Each row was made from one walk, in order. Every step used is in the known rows, and no mark comes twice. Write each row's walk.
Known rows:
q w z p e: [ 4.42  3.01 -0.42  0.02 -0.51 -0.10  0.08  0.10 -0.45 -0.38  0.44 -0.79
 -0.54  2.58 -0.09 -0.34 -0.72  1.42 -3.45  0.32  2.14 -0.21 -0.91  1.78
 -0.44  0.49 -1.26 -0.10  1.95  1.34 -0.59  1.28]
z p q: [ 1.18  0.21  0.74  0.44  0.00 -0.28 -0.58 -0.08  0.22 -0.97  0.33 -0.93
 -0.86  0.00  0.99 -0.13 -0.06  1.13 -1.36  0.14  0.77  0.57  0.39 -0.08
  0.17  0.74 -0.75 -0.60  0.98  1.53 -2.09  1.07]
z p e: [ 2.98  1.43 -0.32  0.02 -0.40 -0.23  0.17 -0.35 -1.44 -0.45 -0.02 -0.41
 -0.26  1.87  0.92  0.01 -0.21  0.73 -2.28  0.00  1.26 -0.62 -0.22 -0.23
 -0.30  0.99 -0.81 -0.05  2.85  0.89 -1.12  1.19]
e w z p q g: [ 2.43  2.73 -0.09  0.03  0.41  0.30  0.19  0.13  0.35  0.75  0.31 -0.74
 -1.55  0.70 -0.07 -1.42 -0.68  1.80 -2.14  1.34  1.38  1.15 -0.09  1.36
  0.70  0.04 -0.94 -0.71 -3.14  1.54 -1.40  1.65]
z p q g e: [ 2.57  3.38 -0.69  0.47  0.74 -0.19  0.83  0.36 -0.04  0.12 -0.36 -0.59
 -0.70  0.73 -0.14 -0.87 -0.70  1.09 -1.86  0.28  1.89  0.27  0.11 -0.78
 -2.10  0.40 -0.56 -0.32 -2.18  1.56 -1.42  1.71]
w z p e: [ 4.26  2.12 -0.51 -0.25 -0.44 -0.22  0.08  0.19 -0.28  0.17  0.30 -0.67
 -0.25  2.26  0.89 -0.04 -0.73  1.01 -2.93  0.21  1.24 -0.11 -0.68  0.90
  0.60  0.91 -1.26  0.18  2.41  0.97  0.01  1.54]
g e p: [ 2.34  0.11  0.81  0.81 -0.14 -0.15  0.76  0.50 -0.40 -0.69 -0.05 -0.44
  0.27  0.67  0.66  1.07 -0.34  0.17 -0.79 -0.07  1.78 -0.71 -0.93 -0.69
 -1.16  1.34 -0.88  1.18 -1.80  0.93 -0.87  1.85]
p q: [-1.07  0.03  0.76  0.41  0.55 -0.08 -0.74  0.24  1.51 -0.75  0.42 -0.98
 -1.02 -0.47  0.28 -0.17  0.35  1.01 -1.35 -0.04  0.26  0.98  0.33  0.71
  0.39  0.62 -0.77 -0.25  0.05  1.16 -2.14  1.21]
g e: [ 1.51  1.44  0.06  0.05  0.26  0.01  0.24  0.14  0.52 -0.03  0.02 -0.75
 -0.06  1.07 -0.73  0.31  0.42  0.55 -1.20 -0.28  0.82  0.04 -0.06  0.27
 -1.38  0.92 -0.79  0.98 -1.59  0.77 -1.06  1.11]
z p: [ 2.33 -0.83  0.93  0.21 -0.77 -0.15 -0.16 -0.60 -1.08 -1.04  0.28 -1.09
 -0.41  0.77  0.85  0.08  0.26  0.96 -1.02  0.20  0.44  0.16  0.15 -0.32
 -0.01  1.00 -0.63 -0.14  0.89  1.43 -0.25  0.80]
p e w q g: [ 2.49  1.35 -1.25 -0.72  0.57  0.52  1.06 -0.48 -0.77  1.28  0.19 -0.35
 -1.85  1.21 -0.57 -1.24 -0.63  1.51 -3.04  1.80  1.70 -0.21  0.13  1.66
 -0.08 -0.06 -0.65 -0.14 -4.79  0.32  0.28  1.46]
z p e w: [ 2.68  2.34 -0.10 -0.10 -0.09  0.48  0.26 -0.86 -1.73  0.55  0.04  0.03
 -0.51  2.42 -0.10 -0.26  0.10  0.89 -1.90  0.72  1.58 -0.71 -0.33  1.05
  0.12  0.60 -1.00 -0.20 -1.01  0.48 -2.57  0.91]
p e: [ 1.02  1.35 -0.23 -0.15  0.11 -0.03  0.12 -0.07 -0.09 -0.22  0.08 -0.48
 -0.43  1.40  0.11  0.03  0.24  0.54 -2.26 -0.10  0.74 -0.19 -0.36  0.51
 -0.27  0.82 -0.90  0.16  2.00  0.43 -0.93  1.26]
z p q g: [ 1.28  1.40  0.13  0.45  0.31 -0.18  0.25 -0.05 -0.24 -0.58 -0.03 -0.89
 -1.37 -0.12  0.62 -1.24 -0.49  1.39 -1.68  0.62  1.15  0.85  0.31 -0.51
 -0.41  0.32 -0.45 -1.03 -0.44  1.76 -1.09  1.54]
e p q g: [ 0.46  0.40  0.72  0.95  0.50 -0.20  0.67  0.63  0.16 -0.93  0.01 -0.72
 -1.19 -0.76  0.85 -0.62 -0.85  0.92 -1.30  0.68  1.57  0.59 -0.42 -0.56
 -0.34  0.57 -0.62 -0.51 -1.15  1.50 -0.90  2.19]
g q: [-0.74 -0.81  1.19  0.76 -0.03  0.01 -0.51 -0.17  1.35 -1.34  0.34 -1.53
 -0.89 -0.21  1.38  0.00  0.32  0.15 -0.79  0.38 -0.43  0.44  0.10  0.90
  0.95  0.48 -1.31 -1.16 -1.37  1.13 -0.98  0.79]
e w q g z: [ 3.33  2.02 -0.73 -1.34  0.84  0.87  0.17 -0.42  0.47  0.56  0.38 -1.21
 -1.87  0.39  0.08 -1.85 -0.39  1.36 -2.16  1.64  1.98  0.31  0.32  2.63
  0.99  0.22 -0.85  0.04 -5.55  1.36  0.13  1.82]
w q: [ 1.66 -2.56  0.08 -0.53 -0.13 -0.03 -0.27 -0.39  0.38 -0.17  0.83 -1.35
 -1.37 -0.13  0.35  0.11  0.05  1.18 -2.11  0.91  0.37  0.23  0.66  1.22
  0.55  0.81 -0.62  0.46 -2.08  0.92  1.18  0.82]
q p e: [ 1.49  1.07 -0.15  0.35  0.70 -0.56  0.03 -0.07 -0.99 -0.10 -0.29 -0.78
 -0.88  1.47  0.08 -0.22 -0.18  0.56 -1.85  0.47  0.59 -0.29 -0.54 -0.95
 -0.90  0.32 -0.81  0.36  1.04  0.76 -0.25  1.31]
z p e g: [ 4.67  1.73 -0.02  0.00 -0.58 -0.52  0.71 -0.21 -1.63 -0.96 -0.01 -0.30
 -0.23  2.14  0.65  1.17 -0.83  0.68 -2.84 -0.12  0.83 -1.06 -0.01  0.17
 -0.45  1.03 -0.82  1.28  1.09  0.42 -1.84  1.26]

Which walk is each row?
[ 4.40  3.25 -0.77 -0.69  0.04  0.03 -0.12 -0.26 -0.75 -0.65 -0.08 -0.76
 -0.27  1.83  1.58 -0.71 -0.41  0.48 -2.35 -0.07  2.08 -0.65 -0.42  0.64
  0.19  1.04 -1.10  0.10  2.70  1.27 -1.41  1.76]
g z p e
[ 2.46 -2.67  0.37  0.14  0.50 -0.55 -0.35 -0.29 -0.57 -0.11  0.37 -1.63
 -1.81  0.12  0.24  0.01 -0.30  1.08 -1.49  1.44  0.15  0.12  0.36 -0.33
 -0.17  0.25 -0.57  0.76 -2.97  1.35  1.72  0.86]
w q p
[ 4.82  1.32  1.29  0.74 -0.92 -0.30 -0.01  0.01  0.29 -1.71  0.67 -1.51
 -0.91  1.51  0.71  0.57 -1.15  1.28 -2.55  0.60  0.95 -0.08 -0.34  2.49
  0.35  0.48 -1.61 -0.22 -1.82  1.70 -0.99  0.93]
e g q w z p
[ 4.08  0.20 -0.81 -0.74 -0.06  0.40  0.30 -0.91 -1.51  1.01  0.55 -0.35
 -1.35  1.81  0.30 -0.09 -0.57  1.36 -2.89  1.47  1.86 -0.98  0.28  1.82
  0.59  0.64 -0.87  0.29 -3.06  0.43 -0.80  0.94]
z p e w q
[ 3.94  1.34  0.29 -0.61 -0.30  0.19 -0.61 -0.52 -0.37 -1.16  0.23 -1.40
 -0.41  0.81  1.48 -0.71  0.04  0.73 -1.17  0.09  1.43  0.17  0.03  0.63
  0.69  1.05 -0.94 -0.04  1.19  2.03 -0.66  1.44]
g z p
[ 4.82  3.62 -0.43 -0.54  0.79 -0.24  0.08  0.12 -0.32 -0.90 -0.30 -1.03
 -0.87  1.55  0.72  0.08 -0.95  0.34 -2.40  0.19  1.27 -0.77 -0.43  0.79
 -0.08  0.59 -1.14  1.77 -0.24  0.85 -1.58  1.94]
q p e g z
[ 1.70 -1.60  0.20 -0.73  0.07  0.62 -0.18 -0.75 -0.10  0.69  0.85 -0.94
 -1.55  0.53 -0.37 -0.07  0.25  1.34 -1.84  1.52  0.82  0.04  0.53  2.35
  1.01  0.49 -0.76  0.18 -5.41  0.55 -0.32  0.65]
e w q
[ 2.89  2.68 -0.19 -0.25  0.61  0.23 -0.14  0.21  0.11  1.43  0.24 -0.69
 -1.09  2.32 -0.80 -0.49 -0.35  1.15 -2.25  1.25  0.81  0.20 -1.05  1.94
  0.90  0.00 -1.52  0.85 -2.47  0.53 -0.77  1.41]
q p e w z
[ 3.98  1.10  0.63 -0.26 -0.71  0.42 -0.36 -0.44 -0.28  0.53  0.70 -0.90
 -0.59  1.78  0.07 -0.20 -0.03  1.45 -1.65  1.01  0.77  0.50 -0.36  1.89
  1.59  0.64 -1.31  0.14 -1.99  1.32 -0.74  0.90]
e w z p
[ 3.34  3.35 -0.16 -0.03  0.45  0.19 -0.26  0.36  0.99  0.88  0.48 -0.58
 -0.65  1.33 -0.08 -0.14 -0.67  1.38 -1.92  0.58  1.70  0.46 -0.17  1.65
  0.37  0.60 -1.39  0.35 -2.92  1.23 -2.89  1.43]
g e w z p q
[ 1.55  3.27 -0.27 -0.14  0.66  0.80  1.00 -0.36 -0.41  1.18 -0.18 -0.17
 -0.79  1.51 -1.68 -0.80  0.28  1.07 -1.25  0.92  1.60  0.18 -0.20  0.92
 -1.35  0.09 -0.68  0.41 -6.11  0.65 -1.77  1.29]
q g e w
[ 1.70 -0.56  1.38  1.16  0.37 -0.71 -0.10 -0.04 -0.15 -1.46 -0.16 -1.72
 -1.39  0.24  1.22  0.91 -0.66  0.09 -0.82  0.79 -0.85 -0.25 -0.03 -0.43
  0.02  0.17 -1.14  0.46 -3.10  1.06 -1.05  0.92]
e g q p
[ 1.39  2.05  0.00  0.15  0.86  0.24  0.07 -0.52 -1.38  0.94 -0.21 -0.28
 -1.20  2.03 -0.80 -0.35  0.18  0.82 -1.47  1.10  0.97 -0.43 -0.60  0.48
 -0.29  0.05 -0.97  0.38 -2.58  0.37 -1.95  1.10]
q p e w
[-0.04 -0.66  1.37  0.96  0.25 -0.29 -0.20  0.55  0.70 -1.32  0.37 -0.67
 -0.72 -0.72  1.23  0.50 -0.38  0.56 -0.93  0.19  1.20  0.17 -0.46 -0.11
  0.37  1.05 -0.85 -0.17  0.15  1.12 -2.05  1.84]
e p q
[ 3.85  4.02 -0.49 -0.83  0.25  0.79 -0.08 -0.74 -1.12  0.39  0.01 -0.28
 -0.56  2.33  0.49 -0.78 -0.14  0.77 -1.99  0.64  2.27 -0.72 -0.53  1.79
  0.70  0.65 -1.19  0.10 -0.92  0.78 -2.86  1.45]
g z p e w
[ 2.10  2.78 -0.15 -0.70  0.58  0.47  0.03 -0.04  0.78 -0.61  0.00 -1.40
 -1.11  0.14  0.49 -1.62  0.03  0.86 -1.46  0.43  1.31  0.84 -0.09  1.16
  0.28  0.42 -0.75 -0.26 -1.01  1.80  0.00  2.00]
q g z
[ 3.60  3.48  0.62  0.26  0.16 -0.02 -0.38 -0.11  0.15 -2.20  0.40 -1.14
 -1.30  0.78  0.09 -0.11 -0.78  1.47 -2.48  0.04  2.41 -0.12  0.07  2.24
 -0.89  0.49 -0.97  0.11 -0.76  1.93 -3.46  1.37]
e g z p q w
[ 2.20  0.09 -0.88 -0.97  0.31  0.55  0.19 -0.56 -0.34  1.20  0.60 -0.42
 -1.44  1.42 -0.45 -0.08 -0.26  1.24 -2.87  1.38  1.45 -0.59  0.17  2.28
  0.72  0.45 -1.00  0.51 -3.94 -0.02 -0.80  0.99]
p e w q
[ 3.37  1.38 -0.87 -1.28  0.65  0.41  0.10 -0.11  0.81 -0.18  0.35 -1.64
 -1.68 -0.10  0.78 -1.72 -0.51  1.13 -2.40  1.10  1.72  0.47  0.38  1.83
  0.64  0.38 -0.73  0.07 -2.96  1.66  1.33  2.00]
w q g z
[ 0.93  1.94  0.61  0.33  0.23  0.04 -0.83  0.64  2.50 -0.78  1.04 -1.44
 -1.36  0.59 -1.18 -0.51 -0.15  1.79 -2.68  0.32  1.30  1.29 -0.49  3.15
  0.14  0.15 -1.36 -0.23 -0.63  1.79 -1.28  1.28]
p q w z
[ 1.97  1.35  0.43  0.50  0.05 -0.29  0.47  0.14  0.53 -1.32  0.04 -0.90
 -0.68  1.04  1.51  0.99 -0.81 -0.06 -2.27  0.10 -0.05 -0.83 -0.04  1.16
  0.58  0.62 -1.47  0.13 -1.17  0.24 -2.35  1.24]
p e g q
[ 5.54  1.82 -0.60 -1.08  0.15  0.74  0.25 -0.81 -1.13  0.25  0.25 -1.11
 -1.59  0.87  0.83 -1.62 -0.76  1.48 -2.09  1.71  2.33 -0.16  0.31  1.67
  0.79  0.42 -0.77 -0.38 -4.31  1.80 -0.04  1.61]
e w q g z p
[ 2.39  1.89  0.23 -0.19  0.46  0.07 -1.02  0.06  0.87 -1.13  0.29 -1.27
 -0.89 -0.05  1.64 -0.77 -0.26  0.88 -1.38  0.03  1.57  0.52  0.31  0.85
  0.73  0.86 -1.06 -0.35  1.31  2.01 -2.54  1.74]
g z p q
[ 2.83  1.75  0.03 -0.23 -0.14 -0.22  0.67  0.06 -0.49 -0.75  0.05 -0.37
 -0.41  1.67  0.16  1.18 -0.48  0.59 -2.79 -0.15  0.40 -0.70 -0.18  0.82
 -0.25  0.95 -0.84  1.55  0.40 -0.02 -1.71  1.40]
p e g
[ 2.46  0.73  0.49  0.20 -0.05 -0.33 -0.82  0.42  1.30 -0.36  0.68 -1.17
 -0.84  0.44  1.04 -0.24 -0.54  1.35 -2.00  0.34  0.76  1.04 -0.01  1.09
  1.19  0.72 -1.23 -0.19  1.00  1.69 -1.16  1.46]
w z p q
[ 3.12  3.92 -0.55 -0.57  0.46  0.68  0.64  0.31  1.01  1.66  0.24 -0.60
 -0.75  1.86 -1.61 -0.77 -0.17  1.34 -2.08  1.10  1.32  0.72 -0.75  2.34
 -0.02  0.14 -1.28  0.80 -5.79  0.85 -0.64  1.65]
q g e w z
[ 1.70  2.40  0.64  0.98  0.04 -0.10  0.46 -0.08  0.31 -2.01  0.24 -0.96
 -1.14  1.37 -0.08  0.62 -0.62  0.58 -2.75  0.19  1.19 -0.89 -0.36  2.29
 -1.06  0.24 -1.29 -0.25 -1.66  0.71 -2.72  0.94]
p e g q w
[ 6.14  3.17 -0.26  0.08 -0.69 -0.38  0.73  0.12 -0.93 -0.95  0.33 -0.59
 -0.55  2.77 -0.31  0.79 -1.26  1.38 -3.90  0.16  1.77 -0.73 -0.62  2.04
 -0.59  0.71 -1.13  1.09  0.43  0.81 -1.48  1.33]
q w z p e g
[ 3.91  1.07  0.81  0.25 -0.88 -0.03 -0.34 -0.19 -0.05 -0.91  0.77 -1.38
 -0.72  1.58 -0.25 -0.24 -0.26  1.68 -2.36  0.51  1.43  0.56 -0.59  1.89
 -0.01  0.60 -1.14 -0.24  0.03  2.16  0.14  0.87]
q w z p
[ 3.59  1.49  0.14  0.40  0.36 -0.70  0.57  0.01 -1.29 -0.62 -0.26 -0.59
 -0.86  1.72  0.11  0.99 -0.77  0.53 -2.43  0.36  0.27 -0.90 -0.37 -0.41
 -0.94  0.49 -0.81  1.71 -0.43  0.29 -1.20  1.40]
q p e g
[ 0.95  2.03  0.87  1.25  0.44 -0.14  0.33  0.63  0.48 -1.52  0.25 -0.60
 -0.73  0.34 -0.66  0.39 -0.50  1.08 -1.65 -0.01  3.05 -0.36 -0.89  0.74
 -2.31  0.67 -0.88  0.19 -1.84  1.46 -2.97  1.62]
g e p q w
[ 4.74  2.58 -0.02 -0.32 -0.34  0.49  0.17 -0.07 -0.20  0.96  0.41 -0.62
 -0.18  2.32 -0.50 -0.01 -0.28  1.28 -1.74  0.75  1.45  0.13 -0.44  1.65
  0.37  0.76 -1.24  0.69 -3.21  1.09 -1.13  1.13]
g e w z p
[-0.05  0.27  1.52  1.35  0.20 -0.14 -0.16  0.30  0.34 -1.92  0.58 -0.85
 -1.14 -0.16 -0.17  0.11 -0.28  1.20 -1.47  0.23  2.32  0.02 -0.72  1.14
 -1.10  0.58 -0.80 -0.53 -0.65  1.78 -2.43  1.41]
e p q w
[ 2.73  0.51 -0.41 -0.69  0.43  0.58  0.37 -0.46 -0.03  1.33  0.57 -0.56
 -1.08  1.15 -0.85  0.20 -0.02  1.17 -2.05  1.24  1.55 -0.44  0.40  2.06
 -0.29  0.55 -0.86  1.14 -6.91  0.44 -0.84  0.87]
g e w q
[ 5.49  1.91  0.42 -0.50 -0.51  0.03 -0.12 -0.42 -0.76 -1.52  0.19 -1.18
 -0.39  1.10  1.40  0.34 -0.57  0.70 -1.71 -0.02  1.19 -0.35  0.17  0.95
  0.69  1.17 -0.88  1.00  0.05  1.49 -1.48  1.48]
e g z p
[ 1.78  2.59 -0.53  0.04  0.55  0.08  1.07  0.21  0.11  0.23 -0.33 -0.62
 -0.53  1.01 -0.81 -0.61  0.01  0.83 -1.58  0.24  1.25  0.39 -0.14 -0.38
 -2.06  0.50 -0.53  0.37 -2.89  1.11  0.00  1.52]
q g e
[ 2.99 -0.51 -0.86 -0.03  0.74 -0.62  0.11  0.02 -0.96  0.38  0.00 -0.99
 -1.51  1.23  0.31 -0.18 -0.74  0.88 -2.68  1.11  1.00 -0.65 -0.12 -0.33
 -0.63  0.30 -0.85  0.73 -0.81  0.60  0.99  1.25]
w q p e
[ 4.12  2.38 -0.14 -0.42 -0.12  0.25  0.10 -0.45 -0.70 -0.86 -0.08 -1.28
 -0.95  0.67  1.27 -1.57 -0.36  0.95 -1.49  0.53  1.71  0.30 -0.01  0.30
  0.13  0.66 -0.72 -0.49 -0.01  2.16 -0.02  1.78]
q g z p
[ 2.44  2.83 -0.31 -0.69  0.18  0.62 -0.13  0.18  0.83  1.32  0.61 -0.48
 -0.64  2.24 -0.82 -0.31 -0.03  1.13 -2.60  0.83  0.93  0.38 -0.84  3.09
  1.54  0.36 -1.49  0.49 -1.84  0.34 -1.31  1.36]
p e w z
[ 0.82  1.13  0.99  1.08 -0.01 -0.08 -0.52 -0.30 -0.07 -1.72  0.54 -1.02
 -1.32  0.51 -0.46 -0.46 -0.04  1.65 -1.97  0.14  1.85  0.40  0.01  1.12
 -1.33  0.38 -0.73 -0.97  0.22  2.12 -2.50  0.81]
z p q w
[ 1.52  1.12  1.04  0.82 -0.02 -0.14 -0.39  1.00  1.74 -1.14  0.94 -1.27
 -1.09  0.37 -0.12  0.05 -0.74  1.46 -2.36  0.48  2.06  0.61 -1.14  2.45
  0.13  0.51 -1.40 -0.10 -1.10  1.80 -1.19  1.79]
e p q w z
[ 2.35  4.01 -0.46  0.22  0.80  0.56  0.69 -0.20 -0.55  1.05 -0.24 -0.07
 -0.97  1.42 -0.92 -0.93 -0.34  1.31 -1.49  0.92  2.24  0.05  0.03  0.39
 -1.44  0.09 -0.75 -0.04 -5.39  1.04 -3.01  1.44]
z p q g e w
[ 3.93  0.19  0.58 -0.19 -0.87 -0.21 -0.35 -0.09  0.14 -0.39  0.65 -1.33
 -0.40  1.17  0.82  0.00 -0.22  1.26 -1.78  0.37  0.40  0.71 -0.26  0.92
  1.17  0.92 -1.19  0.26  0.74  1.74  0.62  1.13]
w z p
